Every row comes from one small tree of marks. The marks that hang from a mark follow it in brackets, in the order of their numbers. Every link used is in the known rows. Which tree was each row made from?
Known rows
q800{q318}: [ 1.94  0.62  0.83  0.75  1.08 -3.42  2.43 -0.48 -1.05 -3.96 -0.93 -1.95
 -4.18 -1.74  1.57  1.87 -0.45 -0.12]
q824{q318}: [ 0.44  0.89  1.02  0.27  0.90 -2.85  2.09  0.09 -4.62 -1.31 -0.89 -3.87
 -3.53  3.36  1.17 -1.39  0.79  0.82]
q317{q318{q512 q824}}: [-0.23  0.84  1.84  2.49  0.85 -3.73  2.76 -0.16 -3.63 -0.29 -3.58 -5.92
 -4.65  0.49  1.26  1.96 -4.75  1.49]
q318{q317 q485 q512}: [ 2.05  2.40 -0.05 -1.58  1.62 -1.74 -1.03  0.94 -0.11  0.50 -2.12 -4.58
 -4.37 -2.47  1.40  2.50 -2.20  2.50]
q800{q318{q485 q785 q824}}: [ 3.26 -1.65  0.61 -0.90  1.40 -1.03  2.12  0.59 -0.04 -5.52 -1.94 -3.72
 -5.28 -0.98 -0.64  2.03 -2.67 -1.62]
q800{q318{q485 q512 q824}}: [ 3.02  0.20  0.68  1.14  1.55 -1.53  1.78  0.27  0.06 -4.38 -1.45 -4.01
 -5.31 -2.63 -0.34  5.41 -4.30  1.55]
q824{q318{q317 q485}}: [ 1.20  1.14 -0.19 -2.30  1.73 -1.37 -1.28  1.28 -2.25  0.03 -1.30 -4.26
 -4.16  1.31  0.61 -1.82 -0.11  1.62]
q318{q485 q785}: [ 2.13 -0.72 -0.55 -1.79  1.07 -1.23  1.45  0.80 -1.71 -2.12 -2.20 -4.13
 -3.39  1.77  0.26 -1.47  1.22 -1.69]
q485{q318{q824}}: [ 1.35  0.13  0.71 -0.89  1.04 -2.78  2.80  0.13 -3.56 -1.17 -2.82 -3.50
 -3.89  2.11  1.29  0.39 -1.53  0.82]
q318{q485 q512{q706} q785}: [ 4.08  0.25  1.06 -0.72  1.27 -1.54  1.30  0.53 -3.01 -3.72 -4.51 -5.63
 -3.61  2.40 -0.71  2.19 -0.95  1.51]
q785{q318{q485 q512 q824}}: [ 3.47 -0.08  1.11 -1.63  1.63 -1.85  1.27  0.05  0.10 -1.57 -4.35 -3.96
 -4.14 -3.86 -0.73  3.65 -3.65  3.11]
q706{q512}: [ 0.60  0.76  0.65  2.49  0.81 -3.63  3.52  0.07 -2.57 -1.37 -2.08 -1.10
 -4.04 -0.91  2.98  1.36  1.34  0.51]
q318{q317}: [ 0.64  2.06  0.98 -2.34  1.12 -2.99  0.85  0.22 -0.78  0.49 -1.96 -3.11
 -4.14 -2.97  3.01 -0.40 -1.31  0.36]
q824{q318{q317 q485 q512 q785}}: [ 2.31  0.73  0.94 -1.54  1.38 -1.67  0.05  1.39 -4.30 -1.97 -1.87 -6.06
 -4.61  4.26  0.17 -0.09 -0.62  0.49]
q317{q318{q485 q512 q785 q824}}: [ 1.01 -0.68  0.85  1.13  1.07 -2.27  1.75  0.72 -3.28 -1.40 -4.07 -6.87
 -4.85  2.40 -0.26  0.97 -4.04  0.02]
q785{q318{q317}}: [ 2.43  1.04  1.56 -3.69  1.38 -3.70  0.49 -0.08  0.09 -0.22 -4.03 -2.08
 -3.63 -4.75  1.92 -0.02 -0.93  1.64]
q485{q318{q512}}: [ 1.84  1.60  0.56  0.89  0.96 -4.01  2.51 -0.20 -5.12 -1.29 -2.35 -3.66
 -3.13  4.10  1.78  1.71  0.34  1.96]
q824{q318{q485 q785}}: [ 1.72 -0.62  0.05 -1.08  1.16 -1.36  1.06  1.05 -4.29 -2.47 -1.44 -4.91
 -3.66  5.42 -0.39 -2.37  1.54 -0.71]
q800{q318{q317 q512 q785}}: [ 3.23  0.97  2.20 -0.27  1.05 -3.71  2.27  0.19 -2.04 -5.02 -1.80 -3.94
 -5.36 -0.40  1.78  3.46 -2.28 -1.01]
q317{q318{q485}}: [-0.09  0.41 -0.95  0.79  1.32 -2.79 -0.36  0.30 -1.77  0.93 -3.10 -4.25
 -3.42  0.53  0.94 -1.94 -0.45  1.25]
q785{q318{q512 q824}}: [ 2.84  0.33  2.61 -0.87  1.22 -3.26  3.28 -0.58 -1.34 -1.88 -4.23 -3.81
 -4.24 -3.39  0.51  3.90 -3.88  2.36]
q485{q318{q317 q785 q824}}: [ 2.13 -0.22  1.53 -3.29  1.16 -2.70  2.21  0.98 -3.65 -1.81 -3.47 -4.42
 -4.79  2.74  1.59 -0.66 -2.14 -1.19]

Which tree is each row?
[ 2.82  1.88  1.11 -1.38  1.90 -1.62 -1.41  1.04 -3.20 -1.22 -3.13 -5.50
 -4.28  1.60 -0.10  1.08 -1.80  4.11]  q824{q318{q317 q485 q512{q706}}}
[ 2.69 -0.70  1.10 -0.61  1.06 -0.59  2.92  0.84 -2.13 -3.09 -2.81 -6.49
 -4.90  1.14 -0.70  3.20 -3.90 -0.55]  q318{q485 q512 q785 q824}
[ 4.17 -0.69  1.97 -1.25  1.40 -0.44  2.31  0.91 -2.23 -4.16 -5.03 -6.70
 -4.83  0.80 -1.60  3.79 -4.64  1.41]  q318{q485 q512{q706} q785 q824}
[ 4.34  0.98  2.86 -0.75  1.32 -3.56  1.76  0.19 -2.22 -5.99 -3.53 -4.05
 -5.24 -0.72  1.07  3.91 -2.82  0.52]  q800{q318{q317 q512{q706} q785}}
[ 0.79  0.89  2.49  2.02  1.12 -3.65  2.23 -0.22 -3.75 -1.14 -5.29 -6.10
 -4.62  0.20  0.61  2.42 -5.37  2.97]  q317{q318{q512{q706} q824}}
[ 2.62 -0.56  0.07 -0.26  1.60 -1.11  1.22  0.31  1.09 -3.93 -1.35 -3.08
 -5.13 -3.33 -0.15  2.85 -3.16  0.52]  q800{q318{q485 q824}}
[ 4.08  1.12  3.53 -3.15  1.75 -3.05  1.24  0.00 -0.38 -1.89 -6.25 -4.18
 -4.79 -5.59  0.53  4.16 -5.64  4.04]  q785{q318{q317 q512{q706} q824}}
[ 2.14  0.12  0.78  1.07  1.24 -2.98  0.50  0.49 -3.96 -1.90 -5.46 -6.24
 -3.80  3.41 -0.21  0.16 -1.68  1.60]  q317{q318{q485 q512{q706} q785}}
[ 4.30  1.16  1.38 -2.86  1.66 -1.43 -0.49  1.24 -1.69 -2.57 -4.84 -5.81
 -4.45  0.10  0.09  2.05 -2.28  1.77]  q318{q317 q485 q512{q706} q785}
[ 3.59  0.60  1.43 -3.40  1.92 -1.76 -0.23  0.57  1.25 -0.59 -4.64 -4.02
 -4.79 -5.70  0.09  3.41 -4.79  3.18]  q785{q318{q317 q485 q512 q824}}
[ 3.30 -0.90 -0.16 -0.49  1.27 -1.90  1.36  0.43 -0.68 -5.15 -1.45 -2.97
 -4.33  0.20  0.04  0.88  0.28 -1.55]  q800{q318{q485 q785}}
[ 1.88  0.02  0.34 -2.84  1.47 -1.35 -0.39  1.55 -3.27 -1.50 -1.83 -5.05
 -4.37  3.57  0.21 -2.58  0.42 -0.53]  q824{q318{q317 q485 q785}}
[ 2.65  0.48  2.10 -1.94  1.14 -3.06  2.74  0.84 -4.64 -2.28 -3.59 -5.48
 -5.03  3.39  1.37  1.93 -3.28 -0.16]  q485{q318{q317 q512 q785 q824}}
[ 3.00  1.04  2.88 -2.69  1.45 -3.17  1.75 -0.04 -0.19 -1.04 -4.64 -3.93
 -4.90 -5.32  1.25  3.67 -5.09  2.59]  q785{q318{q317 q512 q824}}
[ 0.40 -0.18  2.34  1.78  0.64 -3.72  3.69  0.06 -4.63 -1.82 -4.03 -6.65
 -4.90  2.86  0.89  1.19 -4.38 -0.70]  q317{q318{q512 q785 q824}}
[ 1.20  0.50  1.83 -2.14  0.99 -2.72  1.53  0.90 -4.77 -2.02 -1.72 -4.86
 -4.43  4.06  1.36 -2.37  0.13 -1.19]  q824{q318{q317 q785}}
[ 4.20  0.20  1.28  0.59  1.83 -1.32  1.14  0.20 -0.05 -5.19 -3.28 -4.19
 -5.27 -2.93 -0.97  5.86 -4.78  3.06]  q800{q318{q485 q512{q706} q824}}
[ 2.25  0.05  0.63  0.30  1.11 -1.79  1.54  0.94 -5.27 -2.92 -1.57 -5.85
 -3.92  6.06 -0.57  0.16  0.52  0.33]  q824{q318{q485 q512 q785}}
[ 3.36 -0.93  0.86 -2.72  1.70 -1.05  0.60  1.22  0.90 -4.57 -2.18 -3.96
 -5.94 -2.82  0.08  1.78 -3.79 -1.27]  q800{q318{q317 q485 q785 q824}}
[ 3.08  0.60  0.03 -4.34  1.88 -2.26 -1.38  0.54  1.58  0.20 -4.13 -2.24
 -3.58 -5.07  0.83 -0.20 -0.64  2.22]  q785{q318{q317 q485}}
[ 1.48  0.46  0.99  1.31  1.59 -2.21  0.33  0.42 -2.29 -0.72 -5.39 -6.30
 -4.56 -0.21 -0.47  2.21 -5.13  3.64]  q317{q318{q485 q512{q706} q824}}
[ 2.10  0.75  3.34 -1.93  0.90 -2.33  3.47  0.72 -2.63 -2.53 -3.11 -6.42
 -5.80 -0.54  1.55  3.23 -5.71 -1.08]  q318{q317 q512 q785 q824}
